Each row comes from the steps of one walk. Every step used is in the known rows, and no mark comes twice. Write the walk behind each row, first mark first.
(in the rows, 100 means zero)
Known rows
bazefo, megod: [116, 90, 97, 86, 81, 96, 81, 99, 64, 110, 99, 88, 101, 78, 57, 94, 119, 115, 86, 110, 88, 93]
forivu, sedu: [90, 103, 98, 103, 102, 91, 106, 111, 87, 92, 105, 115, 59, 112, 85, 87, 109, 86, 92, 81, 59, 105]
gega, bazefo: [85, 103, 103, 113, 109, 87, 105, 129, 97, 119, 78, 72, 108, 98, 120, 97, 88, 84, 101, 80, 114, 84]
bofim, megod, bazefo: [107, 121, 85, 107, 102, 107, 89, 111, 78, 105, 87, 108, 109, 127, 96, 79, 112, 158, 94, 77, 104, 81]
bazefo, megod, dupo: [145, 95, 84, 111, 89, 102, 83, 90, 40, 101, 105, 128, 94, 68, 60, 101, 126, 112, 133, 132, 89, 83]
gega, forivu: [91, 92, 115, 105, 124, 96, 83, 116, 116, 126, 91, 95, 83, 108, 105, 90, 81, 97, 98, 100, 117, 139]
megod, dupo, sedu: [133, 105, 146, 106, 108, 104, 89, 109, 70, 88, 98, 139, 81, 68, 110, 91, 104, 86, 158, 101, 99, 97]
bofim, megod, dupo, sedu, forivu: [152, 88, 124, 126, 117, 106, 75, 130, 44, 103, 140, 104, 82, 122, 85, 62, 99, 105, 149, 100, 80, 56]
dupo, sedu: [109, 100, 153, 83, 99, 95, 86, 119, 92, 97, 90, 97, 87, 77, 110, 87, 99, 89, 110, 75, 98, 110]
sedu, forivu, gega: [112, 81, 103, 111, 141, 110, 87, 108, 111, 119, 161, 77, 84, 139, 115, 87, 77, 125, 102, 110, 87, 60]
dupo, sedu, forivu, gega, bazefo, megod: [120, 71, 156, 87, 133, 89, 58, 158, 64, 139, 129, 33, 83, 92, 102, 69, 83, 113, 101, 77, 88, 49]
forivu, megod, dupo, sedu: [140, 102, 139, 118, 97, 105, 73, 115, 56, 95, 104, 121, 81, 54, 64, 89, 121, 101, 153, 100, 87, 83]
gega, bazefo, megod, dupo: [130, 96, 90, 124, 100, 89, 88, 120, 39, 119, 86, 99, 103, 66, 79, 99, 116, 91, 134, 115, 104, 68]
nutap, bofim, megod, dupo, sedu, forivu: [145, 101, 100, 131, 128, 105, 73, 126, 61, 119, 157, 99, 80, 110, 88, 56, 74, 70, 141, 85, 54, 38]
sedu, forivu, gega, bazefo, megod: [113, 70, 103, 108, 133, 93, 72, 136, 69, 145, 140, 37, 95, 116, 92, 80, 84, 124, 90, 101, 90, 39]
dupo, megod, bazefo: [108, 118, 86, 66, 85, 101, 107, 113, 97, 110, 70, 146, 99, 108, 128, 81, 107, 148, 127, 70, 109, 80]
bazefo, megod, forivu, sedu: [111, 102, 117, 76, 78, 91, 87, 126, 36, 118, 79, 111, 50, 92, 64, 65, 111, 108, 60, 113, 55, 80]
dupo, sedu, forivu, gega: [114, 79, 158, 90, 140, 107, 72, 130, 103, 114, 152, 76, 72, 115, 125, 73, 76, 114, 113, 88, 86, 69]
sedu, forivu, gega, bazefo, megod, dupo: [141, 78, 96, 133, 142, 99, 73, 128, 51, 137, 145, 79, 84, 103, 94, 85, 92, 119, 137, 124, 91, 30]
nutap, bofim, semezon: [97, 142, 77, 79, 133, 101, 91, 81, 111, 125, 115, 86, 102, 129, 79, 106, 96, 73, 83, 55, 95, 73]
nutap, bofim, megod, dupo, sedu: [133, 119, 99, 113, 109, 102, 64, 117, 60, 103, 117, 108, 81, 93, 90, 78, 99, 64, 138, 67, 75, 70]

Write each row's walk
[118, 94, 118, 58, 97, 111, 61, 110, 58, 126, 98, 87, 77, 96, 94, 83, 101, 139, 71, 128, 107, 70] : bazefo, megod, forivu, gega
[103, 91, 98, 89, 112, 91, 64, 125, 71, 127, 101, 46, 97, 96, 93, 101, 110, 117, 88, 81, 112, 75] : forivu, gega, bazefo, megod
[154, 84, 125, 115, 134, 114, 54, 123, 53, 106, 164, 91, 69, 140, 102, 68, 99, 124, 147, 93, 88, 52] : bofim, megod, dupo, sedu, forivu, gega
[162, 73, 143, 100, 131, 109, 54, 119, 43, 115, 159, 104, 66, 81, 82, 75, 100, 127, 147, 120, 73, 52] : bazefo, megod, dupo, sedu, forivu, gega
[120, 97, 118, 69, 78, 100, 84, 114, 50, 126, 73, 96, 91, 77, 77, 77, 104, 122, 70, 132, 96, 76] : bazefo, megod, forivu
[142, 85, 147, 125, 131, 102, 95, 125, 70, 107, 137, 124, 76, 85, 112, 71, 81, 93, 160, 119, 76, 65] : megod, dupo, sedu, forivu
[98, 84, 107, 123, 151, 96, 90, 138, 108, 134, 141, 47, 91, 137, 134, 83, 68, 108, 103, 90, 102, 44] : sedu, forivu, gega, bazefo
[130, 97, 90, 115, 118, 98, 64, 113, 46, 118, 105, 89, 87, 88, 92, 108, 117, 112, 135, 105, 113, 63] : forivu, gega, bazefo, megod, dupo
[137, 95, 144, 94, 118, 95, 52, 134, 39, 113, 95, 84, 76, 60, 102, 95, 116, 102, 146, 81, 112, 70] : forivu, gega, bazefo, megod, dupo, sedu
[130, 90, 153, 127, 161, 98, 79, 150, 79, 121, 139, 87, 72, 103, 147, 78, 72, 94, 163, 91, 101, 42] : megod, dupo, sedu, forivu, gega, bazefo
[101, 122, 77, 80, 116, 113, 59, 114, 86, 131, 117, 70, 77, 148, 113, 74, 78, 96, 68, 82, 93, 49] : nutap, bofim, megod, forivu, gega
[111, 108, 103, 34, 88, 107, 74, 115, 89, 122, 85, 114, 68, 140, 143, 80, 96, 123, 107, 91, 124, 64] : dupo, megod, forivu, gega
[89, 112, 124, 88, 127, 98, 87, 137, 98, 133, 76, 70, 85, 120, 157, 85, 76, 107, 85, 94, 136, 61] : megod, forivu, gega, bazefo
[125, 79, 151, 111, 111, 97, 77, 137, 78, 117, 134, 70, 87, 82, 62, 61, 92, 113, 108, 96, 64, 62] : dupo, sedu, forivu, megod
[118, 100, 110, 137, 125, 108, 102, 122, 89, 126, 129, 104, 105, 93, 72, 63, 84, 166, 101, 111, 70, 40] : sedu, forivu, megod, bazefo
[92, 110, 122, 89, 98, 98, 108, 127, 74, 108, 81, 126, 50, 113, 102, 68, 92, 93, 75, 104, 67, 88] : megod, forivu, sedu
[143, 83, 149, 115, 149, 115, 74, 118, 81, 105, 161, 118, 66, 104, 126, 80, 84, 111, 161, 108, 86, 57] : megod, dupo, sedu, forivu, gega
[101, 106, 125, 74, 116, 113, 81, 110, 97, 115, 99, 97, 77, 118, 136, 88, 83, 123, 83, 116, 119, 76] : megod, forivu, gega
